Every row comes from one small tree of marks. The marks that hang from a mark follow it in brackets, in alphabetical order. Every link used is in the known rows. Which tree was each row made from?
Known rows
rozon{meditu{girod{nama varo}} nukiba}: [-13  -1 -10  22 -16  -7   8   0  -8 -11 -13   8   2   5  -3  -1   7  -5
  -4  -3  10   1  -9  -6 -19  -6  11  41 -19 -15 -15 -10 -14  -1   8 -36
  18   7  -6]
sefud{fupos{raripip{gozaz}} rapu{girod{nama}} varo}: [  8 -11   7   7  10  29   0 -16  -6   5  -5  -1 -17   0  34   5   7   9
  -2  -1  -7   5   7  20 -11   2  18 -11  -4   9 -16 -11  -3   9   9 -20
   8   1   8]
meditu{girod{varo}}: [ -3  -1  -4  -2  -6  -4  -2   0  -7  -7  -8   0  -3   3  -1  -3  -2  -5
   3   6   6   7   3  -2  -4  -8   4  11  -2  -7   3   0  -6  -5   9 -17
   8   1   5]
sefud{fupos rapu{raripip{fovit{fugip} gozaz{girod}}} varo}: [ 20  -7   3  -8  -6  22   1   1  -8   3  -6 -13 -21   6  29   7  -4  21
   2  -2 -17  15 -14  12 -31  10  10 -15  -9  13  -2   6  -9   3   9  -2
  -5  17 -14]
sefud{fupos rapu{raripip}}: [ 12   8   6  -2   6  14   5  -7  -3   4 -10  -6 -14  -7  24   9  -6   6
  -7  -2 -12   5   4  11 -10   1   4  -2   5   2 -17   9   3   4 -12  -8
  -3  -4  -1]
girod{rapu{raripip{fupos gozaz{fugip}}} varo}: [  5  -9 -16  -2   4  -2 -12  -8  -5  18  -7 -29 -18   7  11  -4  15  -1
   1   7  -3  16  -6  22   1  -4  -2   8   0   1  -7  19   0 -31   3   0
  13  26 -12]
fovit{fugip raripip{fupos gozaz{girod{nama}} rapu varo}}: [  3 -14 -18 -16 -27 -10   2  -3   5  10   8 -10   7  16   0   2   0   7
  17   8 -10  35 -25  -5  -8  20  -3  11 -29  14  19  13 -20 -16   7  20
  -3  30 -17]
sefud{rapu{raripip{fupos gozaz{fugip{fovit} girod} varo}}}: [ -3  -1 -20 -23 -14   1   5  -8  -3  10   6 -32 -13  15  28  -1 -17  -1
   2  11 -25  10 -10   9 -15   3  -9 -24  -8  39  -1  30   3 -17  -9   1
  -9  55 -15]
neratop{nama{girod}}: [ -9 -14   1  -4 -10 -10  -4  21   9   4  -3  13   3   0   5  -3   6 -10
  -7   2  15  12  13   0  -5 -11   7  18  -9  -1   7  -1  -4   5   2  -7
   8  10   0]
raripip{fupos gozaz{fugip} rapu{girod} varo}: [-10  -1 -17 -26 -12  -5  -7 -20   9  14  -2 -26 -19   8   7  -5   3   3
  12  12 -30  11 -15  -8  -1  11  -1 -22 -10  25   8  25  -2 -29  -2  22
   0  26  -2]
raripip{fovit gozaz varo}: [ -4 -11  -7  -1  -8   0  -3  -3  -9   9   4 -18  -4  11  -8   0  -2  11
  16   0 -13  16  -8  -6  -4   7 -10 -23 -16  31  16   3   3 -16  10   8
  -8  19 -11]
fupos{raripip{fovit gozaz{fugip girod{nama}} rapu varo}}: [ -3 -15 -25 -11 -25   3  -6 -15 -20  23  -3 -14   5  24  16  -5  -2  -6
   9   4  -9  24  -6   0 -13   4  -7 -14 -33  36  15  -1   1 -28  -9   1
  18  38 -24]
nama{girod{rapu{raripip} varo} neratop{meditu}}: [  6 -19   0   5  -9  -5 -23  21   8  20 -14  13  -5   3   5   7   5  -4
 -16   0  22  25  20  18  -9 -16  10  29  15 -12   8   8  -5  -8   0  -8
  16  20  14]
sefud{fupos{raripip} rapu varo}: [ 19  -4  11   5  10  31   4 -10 -15   1  -3  -4  -8  -4  22   0  -8  21
 -10   4  -7   6  -4  17  -9  -4  17  -8  -1   6 -15 -10  10  26  -2 -26
   2  -7  -6]
nama{girod{varo} neratop}: [ -9 -20  -9  -1 -19  -6  -8  20   9   9  -5   9 -11  -2   1  13   6  -2
  -7   7  12  22  12   4 -12  -9  19  18   9   1  16  -3  -5   5  10  -5
  15  13  16]
raripip{gozaz varo}: [ -1  -9  -4  -3  -3  -6  -6  -5   0   6   2  -7  -5   7  -2   1  -1   7
  10  -3  -7   8  -6   0  -1   4   1 -13 -11  22   7   3   1 -10   7   7
  -7  15  -8]
raripip{fovit gozaz{fugip{fupos} girod} varo}: [-12 -11 -19 -12 -22  -8   5  -5  -7   5  15 -21  -9  15   3  -1  -2   6
   4   6 -11  14 -16  -8 -12   2  -8 -26 -26  39  11  21 -14 -22  -7   6
   9  40 -22]
fovit{fugip{fupos} raripip}: [ 17 -11   8   8  -3  -4   5   1  14   1  27  -2   1  -5  -2   2   5  10
  -9  10  -5  10 -18   1  -4   5  -1  10 -19   0   6  11 -23   9  -2   5
 -14   0 -12]
gozaz{raripip}: [  9   0  -6  -6   1   5   3  -2  -1  -4   4  -3  -5   9   2  -1   1  -6
  -6   1   4  -3  -2   3 -10 -10   1  -4   3  -4  -7   3  -1 -15  -7  -5
   4  10  -8]
neratop{meditu nama}: [  1  -9  10   3  -6  -9  -9  14  10  -4  -8   8  17   1  -6   0  -2  -2
  -1  -6  27   6  11   7   4  -1  -5  14 -13  -9  -9   5   0 -10   2  -6
   6   6  -4]
nama{girod{rapu{raripip{fovit{fugip}}} varo} neratop}: [ 11 -22  -5  10 -14   5 -17  27   5  28  -2   0 -22   6   5   8  10   0
  -9  15  -1  35   1   7 -19  -9   9  16   3   1  26   2 -12  -5  11   0
   8  22   7]
meditu{girod{nama{neratop} rapu{raripip{fovit fupos}} varo}}: [ -9  -9 -25  15 -14   1   1  11 -20  13  -4 -23 -11   7   2  11   7  -6
  -1  20   2  47   7  -1  -6  -5 -16  16  10  -5  10   5  -5 -22  15 -17
  24  24  11]
fovit{fugip raripip}: [ 24  -6  10   2  -4   1  -6   4  15   1  10   6   5  -1  -1   2   4   5
  -1   5  -5   5 -14   1  -2   6   7  11 -14  -3   8  -1 -14   6   4   6
 -17  -4 -11]
meditu{girod{nama{neratop} rapu{raripip} varo}}: [ -2  -7 -14  18 -11  -4 -10  10  -6  15 -10   3 -13   4  14  12   7 -15
  -8   6  13  28  16   9  -6 -14   2  29  10 -14   2  -4  -9 -15   9 -20
  24  11  13]
rozon{meditu{girod{nama rapu{raripip{fovit}} varo}}}: [  1  -4 -16  27  -5   8  -3   2 -19   9 -15  -6  -8  17   2  -4   7  -7
  -2   2   3  21   4   5 -16 -13  -7  27 -12 -11  -3   0 -10 -23   2 -29
  18  12  -5]
rapu{girod{nama{neratop{meditu}} varo} raripip{fovit gozaz}}: [ -2 -20  -9  12 -15  -1 -21   7   8  17 -12 -11  -9   8   6  25  15  -4
   7  -5   3  26  26  10 -11   4  -4   0   0   6   1   7  -8 -38  18   4
  13  25  20]
rozon{meditu{girod} nukiba}: [ -8  10  -1   5  -7 -11  11  -9  -5 -20  -6   9   5  -5   0 -12  -2   0
 -10  -6  -6 -15 -18 -15 -19  -5   4  28 -12 -10  -8  -4  -5   9  -2 -26
   1   6  -8]
raripip{fovit gozaz rapu{girod{nama{neratop}}} varo}: [-20 -13 -21   0 -25  -3  -8  -5   4  26  -2 -12 -15  10   4  13   2   0
  16   6 -18  33   3  -8 -12  13  -6 -18 -11  29  26   5  -3 -27  12  20
   8  23  11]
fovit{fugip{fupos} raripip{gozaz{girod} rapu}}: [  5 -11  -6 -16 -14 -15   4 -14   9   6  17  -2   6   2  11 -10  -2   7
  -2   1  -9  13 -24   7 -18  13  -4  15 -28   3  21  22 -23  -5  -6  19
  -5  20 -15]
girod{rapu{raripip}}: [ 12   5   2   7  11   5 -10  -3  -4  15  -3  -2  -7   4  12  -5   4  -4
  -8  -2  -7   3   3  10   0 -10  -5   7   6  -7  -1   6   2  -7  -9  -1
   2   4  -4]
rapu{girod{nama{neratop}} raripip{fovit{fugip} fupos}}: [  3 -10 -12   7 -15   6  -1  13  11  12  11 -22 -21   0   6  26  15  -2
   2  19 -24  30   3 -17  -8  13  -6  -9   6   7   7   7 -16 -19  16  14
   0  22  20]
fupos{raripip{gozaz{fugip{fovit} girod{nama{neratop}}} rapu}}: [-14 -19 -31  -9 -24  -7  -1 -12  -3  25   5  -1   2   9  33   2  -5 -23
  -9   3   4  15   5  18 -20   4  -6   6 -10  21  14  -2   4 -21  -8  -3
  20  47  -2]
meditu{girod{nama rapu{raripip{fupos gozaz varo}}}}: [ -4  -4 -16   1   0  -9   0  -5 -16   9   2 -18  -9  12   9  -5   5  -7
   4   9  -7  27  -2  -3   3   0 -18   6  -3   8   1   9  -9 -24   7  -9
   4  28  -2]

Which tree is each row?
[  4  -2 -27 -23 -15   3   3 -11  -2   9   5 -28 -14  18  -2  -3  -6   2
   1  19 -11  18 -21  -6  -7  -4  -2 -15  -7  16  -4  23   3 -32 -16   6
   7  27 -23] : gozaz{fugip raripip{fupos rapu varo}}
[ -5 -12 -13 -12  -6  -3   4  -8  -5  11   8 -30  -5   2  -5 -10  -1  13
  15  14 -15  25 -28  -3  -9  25 -20  -6 -17  10  22  16   1 -18  13  23
  -7  19  -6] : raripip{fovit{fugip} fupos gozaz rapu}
[  8  -7 -15  -4 -10   1   6  -3   3   5  22 -17 -19  15   1   3  -1   0
 -12  13  -2   6 -13  -3  -9 -14   2 -20 -12  22 -13  20 -12 -23 -20  -7
   7  25 -24] : gozaz{fugip{fupos} raripip{varo}}
[ -4 -24 -14   6  -8  -3 -17  12  -5  28  -8  -8 -18   6  11   4  14  -2
  -5   3   2  34  11  17 -18 -10   1  13   6   8  26   3   1 -15  11  -1
  14  30   7] : nama{girod{rapu{raripip{fovit gozaz}} varo} neratop}
[-11 -10 -11  12 -17   2  -9  11  14  10  -8   4 -16   3   3  23  13  -8
   3   5   4  18  18   2  -5  -3  16   5   7  -4   1  -3 -13 -12  15  -1
  21   7  25] : rapu{girod{nama{neratop} varo}}
[  6  -8 -18   0 -13   7   9  -1  -6   7  23 -27 -18  19  -4   3  -2   4
  -7  17  -7  15 -15  -8 -13 -11  -9 -31 -17  32  -4  20  -9 -28 -16  -6
   7  29 -27] : gozaz{fugip{fupos} raripip{fovit varo}}
[-15 -14 -13   8 -25   4 -14   8   8  19 -16  -3  -2   9  -6  17   1  -2
   9   6   9  33  15   2 -10   7  -4   5  -4  -3  13   9  -6 -27   9   7
  23  11  23] : raripip{fovit rapu{girod{nama{neratop{meditu}} varo}}}
[  2 -15  -5   4  -8  -9 -18   1  -9  11 -13  -7  -2   3   4   0   0  -2
   0  -2  14  27  10  15 -12  -4 -14  14   4  -3  14   9   0 -29  13 -10
  13  26   7] : nama{neratop{meditu{girod{rapu{raripip{fovit gozaz}} varo}}}}
[-10  -2  -9  -9  -3   1   0  -4 -16   5  -5  -1   2  12   5 -16   0  -2
   8  -5   2   8  -9   7 -11   0 -11  -4  -7   6  22   7  -4 -14   3   6
  15  26  -6] : raripip{fovit gozaz{girod{rapu}}}
[  1 -13 -22   4   6   3  -9  -7  -6  23   4 -34 -19  12  14  -6   6  -9
  -3  11  -6  15  -4  28  -5  -4 -12   2   1   9  -1  23   1 -32   3  -4
   4  40  -7] : girod{rapu{raripip{fupos gozaz{fugip{fovit}}}} varo}
[  4 -14   1   0  -3  -1  -2   2   1   6   7 -10  -6   2  -2  -2   5   7
  11   3  -5   8 -15   1 -10  15  -7 -10 -17  13  15   1  -7 -12  17  13
  -9  13  -7] : raripip{fovit{fugip} gozaz}
[  3  -1  -1  14  -1   3  -7   6 -17   8  -9   3   7  13   7  -4  -2 -14
  -5   3  17  17  12   0  -4  -5 -25  13  -2 -11  -1   3  -8 -23  -2 -20
  11  11   1] : neratop{meditu{girod{nama rapu{raripip{fovit}}}}}
[  3   5  -8 -16 -10   3  -4 -15   7   9   4 -20  -1   7  -6  -2  -3   9
  10  14 -37  22 -13 -15   2   7  -2  -7  -9  14  19  21  -4  -7  -4  18
 -13  10   0] : fovit{raripip{fupos rapu{girod} varo}}
[-13  -3 -14 -24  -7 -10  10  -7  -8 -11   1 -13   5   3   3  -6   2   1
   9  -2  -4   7  -9  -1  -5  10  -5  -1   0   4   7  12  -3 -10   7   9
   7  29   1] : raripip{fupos gozaz{girod}}
[ -6  -1   3  -2  -7 -11  -6   6   2  -5  -6  20   8  -6   1  -4 -10  -6
  -9   4  26   9   3   3  -2  -6  -6  19  13 -15   8   3  -5  -4   3 -11
  14   9  14] : nama{neratop{meditu{girod{rapu}}}}
[  1  -8  -7   2 -17  -3 -10  11  14   8   1 -12  -7   5  -1  29   5   0
   1   8  -9  27  16 -14   4   6  -3  -8  10  10  -7  14  -9 -24   4   7
   3  26  21] : rapu{girod{nama{neratop{meditu}}} raripip{fupos varo}}
[ -1 -27  -3  -1  -1 -12 -18  16   3  13 -13  -8   3   7   3  -8  13  -3
  -4  -1  26  31  14  24  -2 -10  -5  34  -7 -12   0  20  -3 -24  10  -7
  15  35   0] : neratop{meditu nama{girod{rapu{raripip{fupos gozaz}} varo}}}
[ -9  -3  -9  15  -4   2  -3   7 -11   6 -10   9  -4  11   3  -6   3 -14
   1   9  22  17   6   8  -1 -12   0  24  -2 -17   1  -4 -14 -10  10 -24
  25   2   7] : meditu{girod{nama rapu varo}}
[ 17 -20   5   2   4   6  -6  -8  -8   8  12 -12   2   2   4  -8   7   6
   4   5 -10   7 -13   3  -8  10  -8 -10 -22  16  16 -10   2 -10  13   2
  -9  16  -8] : fupos{raripip{fovit{fugip} gozaz}}
[ -7 -19 -26   5 -26  -5  -7   9  -9  15  -9 -14  -7  12  13  24  12  -6
   8  -7   3  33  17   9 -19   2  -1   7  -4  11  10  -1  -5 -28  14   1
  23  35   4] : rapu{raripip{fovit gozaz{girod{nama{neratop} varo}}}}
[-14 -21 -26   1 -12  -2  10 -17 -17  22  25 -13   5  20  16  -9 -12  -7
  -6   5 -10  22  -2   8 -16   3 -21  -5 -28  32  18  14  -6 -16 -11  -5
   7  49  -6] : fugip{fovit fupos{raripip{gozaz{girod{nama}} rapu varo}}}
[  3  -4  -6   1  -6  12 -10 -15  -3  22  -2  -2  -3  14   9  -2   0  -5
   2   8 -22  14   6  -8  -1  -2   1  -9 -15  15   9  -3   0 -12  -7  -1
   6  10   8] : fupos{raripip{rapu{girod{nama}} varo}}
[  3 -14  -6   1  -5  28   9  -7 -29   3  -5  -7  -3  10  28   3  -3  13
   2  -2   2  20  -1  17 -21   5   6 -12 -14  17  -5 -13   1   9   7 -23
  18  18 -10] : sefud{fupos{raripip{fovit gozaz{girod{nama}}}} rapu varo}
[ 17   3   6   6   5  16  -6   1  -4   8  -6 -13 -13   5  25   3  -7  17
  -8   2 -12   4   3  14  -9  -7   7  -8   5   4 -14   2  10  18   0 -10
 -10  -4 -10] : sefud{rapu{raripip} varo}
[ 12  -9   1   2  -8   2  -8  -8  21  14  12  -8 -11   3   0  -3   6   8
  -2  15 -20  17 -15   4 -12   3   6  11 -22  -6  16  24 -26  -6  -1  12
  -5   1   3] : fovit{fugip{fupos} raripip{rapu{girod{varo}}}}
[  7 -10  -3   5   3   4 -16  12  -3  22 -12   4 -13  10  11  -5  10  -7
 -11   3   3  16  12  14  -9 -19   9  22   6  -8   8   6  -5  -4  -3 -10
  10  13   4] : nama{girod{rapu{raripip} varo}}
[ 13 -14   4   4 -30  -3 -19  10  33  18   2  14   2   6  -3  20  -3   2
   5   9  -3  30  -4  -6  -6  12   9   8 -16   6  16   8 -22 -13   4  18
  -6   9   8] : fovit{fugip raripip{rapu{girod{nama{neratop{meditu}}}} varo}}
[-18   0 -13  17 -24 -16  13   2   1 -13  -4  16   3  -8   4   8   4  -7
 -13  -3   7   3  -8 -13 -20  -1   7  38  -6  -9  -9 -14 -10   7   6 -28
  16  11   2] : rozon{meditu{girod{nama{neratop}}} nukiba}
[ -3 -13 -15  -1 -21   3 -13   4  15  12 -14   5  -9  14   1  15   3 -11
  -1   3  20  21  17  11 -17  -6   7  12   4 -15  -5  12  -8 -37   0   0
  27  16  18] : gozaz{raripip{rapu{girod{nama{neratop{meditu}} varo}}}}
[ -1 -14 -13   7   1   8   6 -17 -13  24  29 -21   0  11   4 -12 -18   5
 -12  16 -22  18  -8   3  -8  -2 -22 -13 -19  29  18  17   5  -3 -16  -7
 -10  29  -6] : fugip{fovit fupos{raripip{rapu varo}}}
[ -8   7  -2  16  -3  -3   2  -6 -11  -9 -15  10  -1   3  -5 -19   1   1
  -9  -2   4  -5 -21   2 -17 -14   9  40 -12 -20  -4  -1  -8   4   3 -33
  17   8  -8] : rozon{meditu{girod{rapu varo}} nukiba}
[  2  -3  -9 -11  -9   6  -4  -5 -15   7 -17 -21  -5  14  20  -1  -4   6
  10  -5 -11  16   4  17 -22   0  -4  -7 -12  14   6  15   5 -13   4  -1
   7  27  -9] : sefud{rapu{raripip{fovit gozaz{girod{varo}}}}}
[ -1  -4 -32 -13 -27   5  -2  -2  -4  12 -15  -2  -9  28  14   3   2 -20
   0   5  18  14   1  13 -22 -13  11  12 -13  -7 -11  10 -12 -36 -15  -8
  38  25 -18] : gozaz{fugip girod{nama varo} raripip{rapu}}
[ -5  -8   1   5 -10  -8 -11  10   1  -1 -12  16   3  -2  -6  -2  -7  -3
  -5   5  31  18   6  10  -3 -10   2  24  10 -19   8   5  -6 -10   9 -17
  22  10  15] : nama{neratop{meditu{girod{rapu varo}}}}
[  6 -10  -5  -1 -11   7   5  11  -4   3  15 -25  -8   9 -21   5  -3  18
  14  22 -19  26 -27 -21   0  15  -9 -22 -15  23  15  10  -8  -9  14  11
 -12  18  -8] : raripip{fovit{fugip} fupos varo}
[  5  -7  -1   3  -1  -9 -11  11  -6  -1 -14 -10   7   6  -3  -9   0  -4
  -4   7  21  25  10   9   4 -13 -13  31  -3 -24  -8  18  -3 -24   7 -22
  16  20   2] : neratop{meditu{girod{rapu{raripip{fupos}} varo}} nama}
[  1  -7 -13  -6   3  -2   2  -9 -15   5   5 -38  -4   3   3   2   8   7
   8   3 -21  19  -4  -1  -3  12 -23 -12  -2  14   5  13   9 -20   7   9
  -8  24  -6] : rapu{raripip{fovit fupos gozaz}}
[ -1 -15 -12  -4 -20 -14   6  -8   9  10  16   2   7   7  13  -2   4   0
   0   2   2  21 -17   8 -16  14  -7  22 -32   0  15  16 -30  -8  -4  14
   4  19 -14] : fovit{fugip{fupos} raripip{gozaz{girod{nama}} rapu}}
[  0 -22  -4   6  -5   1 -15  27  -7  16 -11 -15   5  13  -7  -6   8   0
  -4  10  19  40  13  10  -3 -11 -14  24  -7  -9   7  20   0 -20   6 -12
  16  31  -1] : neratop{meditu nama{girod{rapu{raripip{fovit fupos}} varo}}}
